Known rows, with every step that occurs
V J U: [ 16  12 -35 -18  10  15  25  16  12 -34  13 -16  34  -4  18   6  24   0
 -13 -24  -6  23  10  19  25   0  16 -49 -29 -16 -19  18   2  24 -19  43
   4  -8 -40  10  21 -25 -21 -17 -37 -66 -24  -5 -22  12 -26 -25  21  22
  31  -9 -31 -18  -6   3  24 -31  -9 -10  -1 -16 -43  -3   9 -25  -2]
J V: [ -4  13  16 -31 -30   6   5   8 -24  19  15 -33  38  -8  11  10  25 -22
 -16 -13   8   8 -38  11  12  43   1 -19   7  22   4  -1  -1   7   9  27
  -6 -38   0  -4  27 -13 -16 -13  -2 -58  -6  25 -24  20  -2 -11  54 -20
  14 -10 -14 -19   1  26  22  -3 -17  -9  -2  13 -33 -10  19 -17  11]
P U T X: [ -3  14  33   9 -12 -17 -16   4  20  16 -36   0  -6  10 -10  22  -6  17
 -19   2  -9  -9  46 -17 -15 -16  14   9  22   0  17 -20  -5 -26  -7 -41
 -35  35  35 -13 -12  20  -4  10  12  40  14  16  23  -9  10  11   1 -29
 -50  -8   9  -1   2  19   7  28  13   8  14   7  15  26  -9  -5  -3]
P V: [ -2   0  16 -20 -33 -34   9   3 -28   5  -2  -9   6  16 -10  19  31   6
 -33  14   2   3 -43  10   2  35   7 -28  15 -12  28 -20  31 -14  24  -5
 -32 -39  28 -11 -16   2 -16  -5   2   2  13  22 -17   9  16  16  16 -11
   0   9  -4 -12 -50  18  32  25  15  15   5  20  -8  29  -8  17 -21]
J X A: [-11  14 -25 -14   0  23 -11  -2  20  37  36   6  42 -31 -22 -21  11 -20
 -13  22   2 -17 -39   9  21  33 -21   5   1  14 -19  19 -13  12  -3  17
  42 -13 -27 -37  31 -33  -5  14  -7 -27 -16   5 -15  13  -7  -5  30  19
  15   9  10   9   1   9  -5 -26  -8 -20 -17 -11   2 -13  24  20  57]
P U T: [-13  33  33  17 -22   4 -11 -17  23   4 -34  -9   5  37 -17  26   9  -1
 -27  31 -14   1   7  13 -14   7  -6   0  -2   1  10  -7  22  -3  12  -8
 -49   1  13 -14 -18  26   5  14   0  22  19  -1  23 -44 -15  -4  16 -15
 -45  15   1  -9  -4  34  40  32  31   6  -2  23   3  28   2   4 -19]
T V J: [ -1 -37 -41 -12   5 -25   1   3 -49 -36   7 -20  -5 -17  19  15   2  23
   4 -51  14  11  -7 -11  42 -21  32 -42  24 -10  10  14  13  -9   0  -6
 -25   8  27  46   8  -8  -7 -31  11 -31 -19  15 -25  28   6 -11 -14  22
  30 -15 -21  -3 -37 -18  -5  -6   2  16  18 -10  -8  14 -13   7 -33]
X A: [ -9  -1 -47  -7  15   9   9 -24 -13  18  11 -11  49  -8 -20  -3   6 -13
 -25  36  -5  -1 -53  26  -8   3 -25   3  -2 -11   6  11 -18   9   9  13
   9 -14 -10 -27   8  -9  14   4  11 -12   0  -7 -11  16  12   3  14   8
  15  16  18  -5  -8  17  13   6   2  -7  -2  -5  18  11   1  35  31]
U P V J X A: [ 20  -8 -16  -2 -10  -6  12   0  29  -4  36  -7  -3 -27 -37 -37  -3 -10
   4  30  31 -27  -8  -3  29  -6 -16  -1  13 -11 -36  12  34 -14   9  21
  30  -8  -8 -11  27 -24 -10  26  -4  -4   1   6  -8   1  20 -23   3  29
 -11   0 -19  19  -5 -19 -16 -30  -3  11 -13  -2 -24 -16  32   1  28]
U P X A: [ 11   0   7   7 -12  -6  18 -17  29  33  13  -9  12   3 -34 -24  -5 -14
  -1  59  44 -27 -10   6 -16 -19 -29  43  -7   1  -2  -6  -1 -10  16 -10
   8  18 -11 -41  11   4  16   9  12  36  39  -1  -5 -15   7  11  -3   9
 -36  31  27  23  -1  23 -14   1  24  19 -13  -1  19  27  12  38  34]
X T V J: [-11 -35 -46 -14  11  -8 -14  -6 -52 -39 -23   1  -7 -22  19   7  -7  26
  14 -45 -11   4 -15  -9  16  -3   9 -13  24  -7  26  14  18  -6  -5  -4
   6 -16  27  38  -4   1  11  -6  22 -20 -14 -16   1  23  21   3 -36   1
  39 -21 -18 -12 -30 -23  -1  -6 -13  22   1  -2   8  -7 -21  13 -31]
V J: [  3 -26 -59 -13   2  -6  14  -4 -19 -31  -1 -23  17  -3  16   4   0  11
  -1 -22   0   7   0   7  48  -3  22 -43 -11 -18  -3  19  22  -7 -14  21
 -17   4   9   9  17 -32  -9  -7  -8 -43 -11   9 -36  16 -12 -20   6  25
  27 -16 -20 -11 -43  -7  15 -21  -1  21  11 -24 -19  31  -3   9  -5]
U A: [ -7   2 -29  16  -8  -2  32 -15  -8  15  13 -54  26  14 -13  -1   6 -36
   2   1   0  22 -15  -3   6 -18  -9 -14 -28  -9  13 -18  -5  10   2  16
 -49   5 -17 -15 -16  -3  15  -2  19 -10  12   5 -10   2 -19 -11  48  16
 -20  -6   5   9 -13  22   8  27   4   8  37 -31  -1  27  -2  16  27]
V J U T: [  8   2 -15   8   3  29  11 -18  35 -40  -1  -3  13  21   4  15  18  -6
   1 -13 -25  26  14   4   9  -4  11 -35 -14  -5 -20  13  15  13 -13  27
 -21 -15 -23  21  -5 -14  -4 -10 -20 -47 -11 -13  -5 -25 -29 -32  23   4
 -13  -8 -35 -15  -2  -1  16 -17  -2  -6   0  -3 -33   2  27 -28  -6]
U T: [-17 -10   7  12 -15  18  -5 -26   4   7 -15  -7   2  29  -2  29  10 -10
 -13   9 -26  19 -23   3  -3  20   5 -13   5   9  13  -1   9  -1   4  -4
 -40 -14  24   1 -20   4   6  -7   5  -7   4  13  -5 -26 -32  -8  29 -12
 -32  -5   5 -18 -16  21  13  19   8   3   4  -6   7  36  15  10   4]
U T X A: [ -5 -23 -38   7  11   1 -14 -31  19  20  -5  13  19 -11 -28  -2 -14   5
  -6  14 -14 -12 -11 -15 -19 -21 -14  17  31  -6   9 -11 -30 -12  -7 -32
  -5  13  20 -22 -12  -6  18   5  33  20   2   3   4  14  34   9   7 -15
 -30  -2  17   6  -1  -6 -23  15  -7  -2   7  -7  39  15   7  17  38]
J X T: [-22  15  16 -17 -14  37 -32  12  10  35  -8  28  17 -16   7  -4  12  -6
   0  -6 -32  -4 -36   7   6  75 -11  12  -5  37   9  19  10   6 -12   6
  58 -37  -9 -18  15 -15 -12  24  -8 -20 -11   0  -6   4 -26  -4  13 -12
  26 -13   5 -17  -6  14   0 -28 -24 -15 -34  -5   4 -19  13  18  37]
T U P X A: [ 12   0   8  16   9 -12  11 -11  15  34  16   0  -4  17 -16 -19 -19 -11
   4  51  39 -23  11   0 -21 -31 -25  47 -12  -2  -6  -9 -34  -5  13 -13
   6  41  -4 -34  -1  13  21   2   9  54  25  -1   4  -8  16  25 -15   6
 -17  39  46  29  26   7 -22  10  26  -1   0   3  35  17 -11  22  16]
X T V A: [-16 -12 -38   3   5   5  -3  -8 -56 -15 -19   6  25 -33  21 -14 -13  13
 -14 -24 -15 -15 -24  20 -11  10  10  -6  34 -21   4  17 -20  11 -15 -22
 -14  -7   5  14  14  -9   8   3  21  -7 -10 -25  -3  30  15  12 -31 -16
  25   1  -8  -2   2 -17   7  22 -25  26 -15  -5  40 -14 -32  20 -34]
T U P V J X A: [ 19  -2 -14   7  15 -11   2  11  13  -1  38   2 -21 -12 -15 -39 -23  -6
  11  24  26 -26  11  -6  26 -23  -4   6   4 -11 -35   8   0 -10   7  17
  29  17  -2  -3  10 -13  -9  18  -9  15 -11   3   6   8  27  -8 -14  24
   8   8  -1  26  10 -35 -16 -15   1  -3  -3   2  -8 -25  11 -13   8]

Rows
[  9  25  58  -5 -18  17  12   5  39  22 -22  22  -5  10  -3  -7  13  -6
  11  30   1   1   4   7 -49  29 -21  42 -34  18   6  -7  14   6   4  -2
  34 -15 -34 -27   5  20   0  12 -13  22  32 -22  10 -34 -19   9  -9 -17
 -20   9   9  -2  23  30  -4 -16   4   4 -34   8   1  -9  12   8  14] : J U P X T
[ -2   1  47   2 -26   9  -1  -6  21  34 -30  16 -13  11  -5  -6  -1  -3
  13  30   7 -11  -5  -1 -32  32 -20  50 -16  17  22  -7  26 -12   8 -17
  19  -9   9 -28   0  16  13  16   8  37  46 -11   2 -28 -12  21 -21 -18
 -25   6  15   0   0  26  -7  -2   6  24 -27   3  17  18   4  39  10] : U P X T
[ 27  -5  -8   5   7  -9  28  -5  25 -22  24  -6  -1 -21 -28 -33  -1   5
  16  15  54 -19  21  -3  -9 -55 -18  24   2 -13 -19  -3  -2   6  11   2
  18  19 -32  -1  23   6   7  -5   7  16  14 -18   0  -7  19  -4 -21  24
 -15  21  -8  30  17  -7 -29 -16  18  10  -6  14  -9 -13  12   4   3] : T V J U P X A
[ -6  14 -13  14  12  -6 -20 -18  30  13 -23  13  18  -7 -40  -2 -15  14
 -19  32  -2 -29  18  -6 -29 -32 -24  32  19 -12   5 -11 -20 -12  -3 -27
  -2  24  14 -34  -7  14  19  23  28  44   8 -13  31  -4  41  14  -3 -18
 -41  12  15  12   9  12   5  30   7   2   9  14  28   7  -5  14  20] : P U T X A
[  8   2  -4 -15   2   6  -3  16   8 -42 -10  27   5 -16  11  -4  13  29
  17 -40   6  -1  16  -6   1  -9   0   3  -3  -4   0  -2  10  13 -14   4
  33 -13 -26  21   9   2  -3 -10  -5 -23  -9 -33  -1   2   9   2 -25   3
  34  -1 -23  10  -9  -7  -4 -31  -1   6 -17  25 -16 -30 -10  -4 -22] : P X T V J U
[ 13   4   2   7 -17   6  11 -14  33 -56  -3   1  -8  21 -10  15  18   9
 -10  -3 -16  18   7   4  -2  -3   8 -38   2 -14 -14  -3  35   5  -2  21
 -31 -38 -12  20 -20  -4  -8  -3 -10 -29  -1 -11   0 -26  -5 -23  15  -4
 -21  -5 -40  -7 -23  -2  23  -3  12   7   0  22 -41   2  22 -26 -22] : P V J U T
[-16   6  37  10  27   3   4   0 -32  35 -23  -3 -28  27  27  11 -22 -22
   8  22 -13  22   0   9 -46   6   0  29 -19  10  21   1 -35   5  17 -10
   4  22  17   7 -22  28  12  -5  -6  37  17   8  20 -18 -16  17 -21 -16
   3   3  35 -29  51   7  -4  29  -4 -23   4 -14  30   2 -17  -7 -16] : X T U P
[-17   5 -18  -2  23  22 -38  21  -7   9  -1  35 -13  -9  42  -3 -25  14
  25 -24 -27  -4  14  -2  24  28   7   5 -17  18  -8  20 -23   8 -25  13
  51   8   5   6   2 -15   1  11 -17  -8 -34 -11   5  19  -5   4 -23   6
  60 -14  13  -2   9 -27  -4 -29 -28 -19 -11  -9  13 -26 -21  -8   4] : V J X T U
[  9  27  51  -6  -2   6  40  14  11  17  16 -36   6  14   5  15  26 -42
 -21  24   7  36   1  18 -30   7  15 -11 -28   6 -13   5 -13  20  18  15
 -13   5 -35   3  16   9 -21 -24 -41 -18  11  24  -5 -29 -51 -14  33   7
 -22   6  -5 -31  45  29   5   2  -1 -32   0 -24 -27   3  28 -36   7] : J U P
[ 11   2 -24 -21  13 -10  16  22 -21 -43  18 -12  15 -15  17  16  20  13
  -5 -52  10  26   7   6  18 -20  23 -39  -5  -9  -9  11  -8  22  -9  21
  -3  -3 -24  39  13 -10 -16 -36 -17 -54 -30   0 -17  16 -10 -16   4  17
  36  -7 -32 -13   0  -9   6 -14  -7 -14   8   1 -31 -21  -4 -29 -29] : T V J U
[ -5 -45 -26  10   1 -12 -10 -20 -26 -48  -8 -13 -22   0   5  20  -7  21
  14 -45   1  12   0 -16  29 -28  25 -35  33  -7   9   7  27  -8  -3 -12
 -47   2  39  52 -13   1   8 -22  21 -19 -16   9  -4   6  -1 -16 -13   8
  -8 -15 -22  -5 -34 -21  -4   7  11  21  15  -4  -6  21  -1  -1 -37] : U T V J
[-16   8  17   4   8   3 -32   3 -12  33 -25  41  -9  22  30   7 -16  20
  13   6 -15 -11   7   0 -23  21 -11  36 -18  13  28 -11 -27   1  -9 -18
  21  10  17 -22 -22  15  21   6   4  42   8 -16   9   4  12  44 -32 -17
  30  18  45   9  -1   9   4  12   2  -5  -5  16  47   3 -47  27  -7] : P X T U
[ -3   7  57   6   1 -29   4   9 -35  21 -23   4 -49  30   4  11  -6  -6
  -6  36  -4   9 -13   4 -44   9  -5  18   2  -4  27 -22   4 -14  34 -16
  -9 -12  33   6 -40  36   3   4   6  55  24   8  27 -17  22  31 -26 -24
  -7  12  24 -14  14   1  12  44  14  -3   3  21  17   2 -20  -2 -39] : X T U P V
[ 35   6  33   0 -22  -3  39  16  48  -8  16 -11  -7   8   2 -14   9  -7
  10   6  43  -4  52  -6   9 -20  16   4 -35   3 -21  -1  25  -6  -5  10
  -3  27 -29  -9  24  -6 -14 -10 -32  -5  21   6 -20 -20 -30 -13   5  19
 -24   9 -14  14   3  16 -13 -39  15  14  -8 -10 -39  24  24 -11   4] : V J U P X
[-32   3  34 -18  -7   9 -41  19 -28  24  -3  24  -6 -29   9   8   7  10
   6 -35 -12   2 -43  -7   3  47   0  14  31  38  20   1  -1   9   8 -20
  41 -29  12  21   7   8  -8  -3  12  -5 -18   9   9  14  -6  14 -10 -17
  32 -11   3  -9   2  -3 -14  -5 -18 -15 -17   8  15 -35  -5  15   2] : J X T V
[ 15  27  67 -12 -24 -29  44  20   4   5  10 -28 -15  23 -16  14  36 -27
 -30  32  16  23 -14  18 -34  11   8 -14  -8  -6  -1 -21  22   1  38   7
 -24 -31 -18   1  -8  16 -26 -16 -27   5  26  21   2 -28  -8   2  22  -6
 -29  11 -12 -20  13  26  17  20  16 -10   3  15 -39   4  18 -25 -18] : J U P V
[ -3 -21 -43  11   6  16 -27 -19  20 -19  24  13   4 -31 -26 -21 -11   6
  18 -16   4 -17 -16 -17  36 -18 -12  -2  35   5 -24  19   8   1  -4   5
  21  -5   3  17  13 -17   7   6  17 -15 -24  -5   6   7  13 -24  -1  19
  -1  -4 -17  21  -7 -28 -30 -25  -3  -2 -10   4  -4 -20  26   6  20] : U T V J X A
[  4   1 -22   2  24  12  -7 -18  36  11  -1  21  24 -10 -26  -1   3   0
 -14  15 -16   1   4  -3 -32 -20 -17  15  15  -6 -10 -14 -42   9 -12 -15
  12   5 -20 -23  -3  -8  10   3  12   2  -5  -8  12   5  20   0  16 -17
 -25   0   9   2  21   1 -21   3 -14 -25   1   2  19 -15  11  -8  40] : J U T X A
[ -1   8  22  10 -15   0 -30  18  18 -27   4   1 -19 -16  -6   4  -4  20
   8 -34  13 -21  35 -18  51  -7  16 -19  23  16 -17   8  36  -9  -8   2
  -9  17  19  28  17   2 -18   3  -5  -7 -25  12  10 -13 -17 -24  -6  15
  -9  -8 -25  13  -8 -13  -5 -19   7  10  -3  16 -29 -12  15 -20 -21] : P U T V J X
[-23   5  -5  -3  30   9 -25  -2 -39  23 -29  26  -1  23  42  23 -14   4
  -1  -2 -41  15 -16  15 -27  26  -7  19 -17   8  27   0 -44  14   1  -5
  18   0  15  -4 -26  14  20  -2   0  13 -11 -11  13   9   4  32 -21 -22
  45   1  36 -23  14  -2  16  23 -11 -27  -3  -1  45 -10 -41  11 -15] : X T U
[ -6   4 -21  28  23 -11  15  -4 -26  20  16 -42   6  34  16   3 -14 -35
  12  -3 -11  27  15  -3  -1 -38  -1  -4 -32  -7  14 -19 -43  12   0  10
 -49  38  -7  -4 -34  10  19 -15  13  12   0   6   2  12 -13   6  30  12
   4   5  30  17  14  -1   5  44   4 -16  53 -25  19  15 -31  -9   4] : T U A
[-14  -2 -23   2  -4  15 -17  11 -33   1   3  18  21 -54  21 -27 -12   8
  -6 -39  -8 -25 -14   8  14  27  13  -4  34   2 -16  25 -13  10 -27 -21
  15  -7  -2  12  33 -20  -5  10  10 -15 -23 -18  -7  30  -3   3 -20  -8
  25  -5 -11  10  10 -21  -2  -2 -34  14 -22  -7  29 -36 -17   9  -6] : J X T V A
[ 23 -10   3  -3 -12 -17   4   2  33 -34 -11  15 -25  -2  -8   8   8  26
  -1 -29 -13   3  41 -25   3 -21  25 -28  22 -17  -4 -18  12 -24 -22 -18
 -25  -3  13  17 -15  -9 -13  -8   0  -4  -7   9  -3   8  19  -7   3 -22
 -28 -25 -32   6 -20 -19  -7  -1  -6  10  16  10 -24   2   8 -32 -12] : P V J U T X
[ 27  -7  45  -2 -16 -24  28  25  15 -19  20 -12 -22  -5  -2  -4   7   9
  16 -15  55  -1  44 -15   6 -37  18   8  -8   1 -10 -12  18  -5   4  -8
 -11  33 -13  17  18  13 -16 -26 -17   6  18  11 -10 -19 -17  -8 -11  19
 -23   5 -13  19   8   1 -26 -21  19  18   1   4 -30   9  10 -13 -16] : T V J U P X
[  3   2  61   2  -3 -47  20  18 -36  15   6 -19 -48  38   3  17  -2 -11
 -16  32  17  11  -2   2 -24  -5  17  -6   1  -7  18 -24   4 -15  41 -16
 -40  11  39   8 -34  31 -11 -16  -9  47  21  39   5 -12  10  22  -7 -11
 -16  15  21 -13   9   3   6  45  21  -5  21   7   1  21 -17  -9 -40] : T U P V
[ -6   0   2  -5  10   1 -37  20 -14  -4  -8  38 -31   1  24  -3 -16  22
  19 -20 -20 -18   9  -6  23  30   2  -3   3   8   0   4   3  -9 -12   6
  45 -12  19   9 -14  -6  -6  19  -6  12 -21 -11   7  17  23  16 -31  -7
  50  -9   5   5 -11 -29   4 -14 -13  -9  -8  19   4 -32 -24  -8 -15] : P V J X T U
[-13  -1 -27 -17  -5  35 -27   7  15   1  -8  28  11 -25  12 -14  -3   8
  19 -19 -23 -12 -10  -1  38  50  -7  -5  -8  18  -8  32  24  -1 -25  20
  59 -29  -9  -5  27 -31  -8  28  -9 -37 -17 -12 -12  13 -15 -13  -8   8
  35 -24 -18  -5 -16  -7   4 -50 -31   9 -29 -12  -8 -18  10  13  26] : V J X T
[  1   3 -21  27   9  -3 -10   3  -3  -9   6   4 -23   6  -1 -27 -30  -6
  35 -18 -13  -8  20 -17  18 -17 -18   5 -19  -7  -2 -17   2  -4 -11  21
   8  -2  -8   3 -36  -1  14  30  21  20  -8 -23  23  11  24   3  -3   5
  12 -12  -5  34  -9 -29  -3   4  -9   7  23   1  -2 -29 -22 -13   3] : P V J X T U A
[ -7   6  38   7  23 -12  17  12 -35  36   7 -29 -28  34  26  17 -12 -29
  -3  20  10  26  13   6 -20 -12  25   7 -21   4   5  -4 -37   2  20 -13
 -27  49  20  12 -13  21  -8 -31 -24  27   5  38   1 -11 -29   8   3   4
  -3   9  37 -18  44   7  -9  29   4 -26  22 -29  11  25 -13 -18 -15] : T U P
[ 15  -9 -58   9  25  14   0 -26  41 -23   3  15  20 -21 -21 -16 -10  14
   1  -1 -11 -10  29 -12  -9 -44 -10  -1  15 -21 -21   1 -24   2 -28  -2
  11  13 -16  -5   6 -18  12   7  14 -15 -16 -19   5  11  28 -13   4  -1
 -14 -11 -15   8   9 -23 -21 -13 -18  -8   8  -7   6 -15  13 -13  31] : V J U T X A
